Each row was made from one path, in order. Every step used is in the known rows, and no mark comes twice. Write each row's path.
In the rows, zero is written as 128.
Known rows:
Y -> Z -> P: [127 134 120 150 131  65 130 125 125 114 133 112 131 126 127 126 130 123
 143 132 121 136 117 123 146  84 131 140 105 121 113]
T -> B -> P -> Z: [100 117 117 190 126 164 126 107 113 181 144 145 129 125 178 124 103 148
 141 118 133 135 138 143 120  81 120 121 143 119 126]
Q -> H: [120  91 139  94 133 125 124 131 138 153 130 132 127 124 137 149 130 115
 121 125 120  98 150 130 102 174 122 123  97 129 137]
P -> B -> Y -> Z: [134 146 125 180 137 115 123 112 119 142  78 127 122 149 104 106 127 145
 127 140 135 187 132 147 141 107 115 149 170 135 117]
H -> Q: [127 122 133 127 129 139 129 132 143 142 127 146 130 128  94 145 123 120
 129 121 118 113 106 131 136 196 139 123 101 128 152]
H -> T -> B -> Y -> Z -> P -> R: [130 187 113 182 102 101 139 125 132  54 125 110 126 134 142 106 121 126
 143 148 140 141 140 146 152  39  98 120 154 127 113]
Y -> Z: [122 125 126 128 146 103 130 119 127 127 140 122 129 126 130 127 121 128
 134 129 125 125 126 130 120 130 130 144 116 132 117]
D -> Q -> H: [127  62 143  72 133 130 109 150 143 162 108 135 131 119 132 173 131 116
 119 122 113 110 161 124  82 160 132 113  90 132 131]
Z -> P: [132 115 129 133 135  93 128 123 126 139 118 127 131 128 129 136 131 115
 138 130 117 118  91 120 143 127 135 136  96 120 122]
Q -> H -> T -> B: [117 134 129  85 126 133 127 139 142 112 152 132 127 113 190 139 124 109
 120 131 125  61 156 134  78 194 112 107  99 126 146]
N -> Y -> Z -> P -> B -> T: [130 162 123 123 139  84 122 116 118  83 143  92 127 120  94  93 138 142
 127 122 133 159  94 119 169  91 141 152 174 124 107]
V -> D -> Q -> H -> T -> B: [164 116 143  39 128 166 115 171 148 143  97 132 134 103 185 177 127 113
 116 130 128  73 181 109  41 182 137  94 101 126 140]
Y -> Z -> P -> R: [136 133 128 156 120  71 138 131 133  85 143 105 134 128  97 124 132 125
 147 135 131 149 110 128 176  42 126 140 112 126 108]
D -> V: [153 123 131 110 151 129 129 142 127 132 127 140 127 123 115 151 127 123
 125 123 112 138 100 108 114 153 156 138  77 131 128]
V -> D -> Q -> H -> T: [171  95 150   4 129 144 122 175 153 148  96 129 133 103 130 183 137 111
 115 137 124  87 185  98  63 171 139 109 105 134 137]
R -> P -> B -> T -> H: [136 115 140 113 149 176 126 127 111 107 137 145 130 144 104  95 146 134
 111 117 138 147 100 112 151 177 170 145 140 136 138]
B -> Y: [124 113 129 146 138 157 129 105 123 158  84 142 124 147 117 129 118 127
 129 133 123 136 114 135 120 155 116 133 141 135 124]
N -> Y: [124 121 125 120 152 138 122 109 125 158 105 121 124 128 123 127 122 123
 126 114 118  85 100 108 121 172 127 139 139 134 124]
V -> D -> Q: [176  85 146  66 151 162 117 150 133 179  64 138 137 119 122 175 124 123
 127 126 123 119 127  99  81 162 159 127 106 130 122]
N -> Y -> Z: [118 142 117 132 148 110 124 111 123 135 123 106 124 125 123 119 121 132
 130 117 124 104 125 113 125 134 123 144 149 136 112]
Q -> H -> T: [125 115 137  50 128 113 134 142 146 116 154 130 126 113 138 144 136 107
 118 138 121  78 162 125 100 186 114 119 101 133 145]
Z -> P -> B -> T -> H -> Q: [135 141 138 128 118 110 134 144 126  87 155 140 131 130  75 122 149 130
 113 121 125 165  57 138 171 180 180 129 120 118 148]
Q -> H -> T -> B -> Y: [112 144 124 120 114 159 127 127 138 118 114 136 121 130 180 132 120 116
 118 137 127  92 174 146  81 174  94 102 138 131 143]
Q -> H -> T -> B -> Y -> Z: [106 163 118 128 110 130 126 129 137  94 130 120 120 125 182 123 118 125
 122 139 135 110 200 150  83 130  90 105 148 131 132]
H -> T -> B -> P -> R: [131 141 130 132 118 160 140 121 135  81 175 129 133 121 146 122 116 130
 134 136 140 103 127 142 119 102 115 116 140 128 129]
R -> P -> Z -> Y: [114 124 112 176 118 157 125 123 116 193  94 132 124 153 111 102 126 130
 144 121 136 146 152 101 187  66  99 141 127 134 127]

Write each row's path:
[143 146 123 164 134  53 123 130 119 125 110 113 129 131 114 114 141 132
 136 137 128 170 107 130 164  80 133 154 127 122 115] => Y -> Z -> P -> B
[101 157 106 166 106 146 132 116 117 146 158 129 125 128 164 110 113 139
 139 131 135 131 144 140 138  67  90 119 151 121 126] => H -> T -> B -> P -> Z -> Y
[168  73 153  47 133 155 114 165 145 179  75 131 135 113 134 188 132 121
 118 123 123 107 173 104  63 162 146 111  98 130 132] => V -> D -> Q -> H
[127 147 123 110 143 139 129 123 130 114 145 138 130 120 181 124 115 112
 127 133 124  71 110 131  97 195 124 123 112 127 138] => H -> T -> B
[144 115 135 146 125  97 137 127 134 111 124 120 134 132  99 133 133 117
 142 134 127 130  88 125 172  83 129 138 101 125 119] => Z -> P -> R
[133 151 119 164 123  78 134 123 130  94 124  89 127 124  95 117 130 129
 143 123 130 125 111 114 178  38 118 145 142 130 103] => N -> Y -> Z -> P -> R
[108  99 123 151 126 143 133 110 117 183 146 141 128 126 121 130 114 146
 137 126 130 147 140 135 142  78 121 134 143 127 125] => B -> P -> Z
[111 131 128 101 113 149 129 131 136 105 174 132 128 110 182 137 124 125
 122 129 129  80 180 138  74 145 109  97 126 124 144] => Q -> H -> T -> B -> P
[135 150 119 199 130 155 119 118 113 142  56 129 122 159  96  87 133 145
 134 135 146 184 172 120 160  75 109 148 178 142 124] => R -> P -> B -> Y -> Z
[113 117 140  87 132 161 140 131 134  94 186 150 130 126  91 137 129 126
 111 113 120 122  75 138 129 234 177 118 110 128 150] => B -> T -> H -> Q
[ 93 145 111 145  87 138 130 131 128 147 168 123 122 121 174 124 123 135
 130 131 135 121 191 144 119  69  79 103 143 121 136] => Q -> H -> T -> B -> P -> Z -> Y
[146 134 127 185 126 105 122 116 116 153  57 132 124 152 104 113 138 132
 131 142 125 180  96 137 164  99 119 140 153 124 123] => Z -> P -> B -> Y
[110 173 112 151  94  91 130 136 136  81 124 111 122 124 181 125 128 121
 130 143 130 122 191 142 106  83  91 104 138 123 127] => Q -> H -> T -> B -> Y -> Z -> P
[ 97 134 107 207 111 157 125 106 109 179 136 131 125 138 166 114 109 147
 143 119 134 151 128 142 138  60  99 122 147 118 120] => T -> B -> P -> Z -> Y
[127 157 123 133 139  82 127 122 109  76 151 102 125 126 109  94 149 143
 115 115 130 156  75 122 159 118 165 150 168 125 111] => N -> Y -> Z -> P -> B -> T -> H
[104 114 116 172 110 136 132 109 114 186 139 129 125 137 116 120 120 144
 141 125 131 165 135 135 160  51 100 133 149 125 117] => B -> P -> Z -> Y
[129 160 131 140 115  82 136 145 127  62 173 125 130 125  77 112 148 139
 116 122 129 182  84 143 175 138 176 132 132 120 137] => Y -> Z -> P -> B -> T -> H -> Q
[140 118 139 100 147 180 121 122 121 115 127 136 132 140  93  92 135 133
 123 124 142 149 119 109 162 155 147 148 142 134 135] => R -> P -> B -> T
[135 111 145  95 156 141 133 120 116 112 161 143 129 134 113 113 140 133
 106 122 129 149  60 138 129 210 174 145 133 129 131] => P -> B -> T -> H
[133  99 139 141 126 153 139 114 130 116 153 129 135 131  89 133 122 135
 137 130 135 141 117 136 142  85 124 130 136 131 120] => B -> P -> R
[123 119 133 134 129 140 135 138 133 138 135 154 128 133 104 148 132 120
 116 115 116 111  85 132 125 217 162 121  99 130 153] => T -> H -> Q
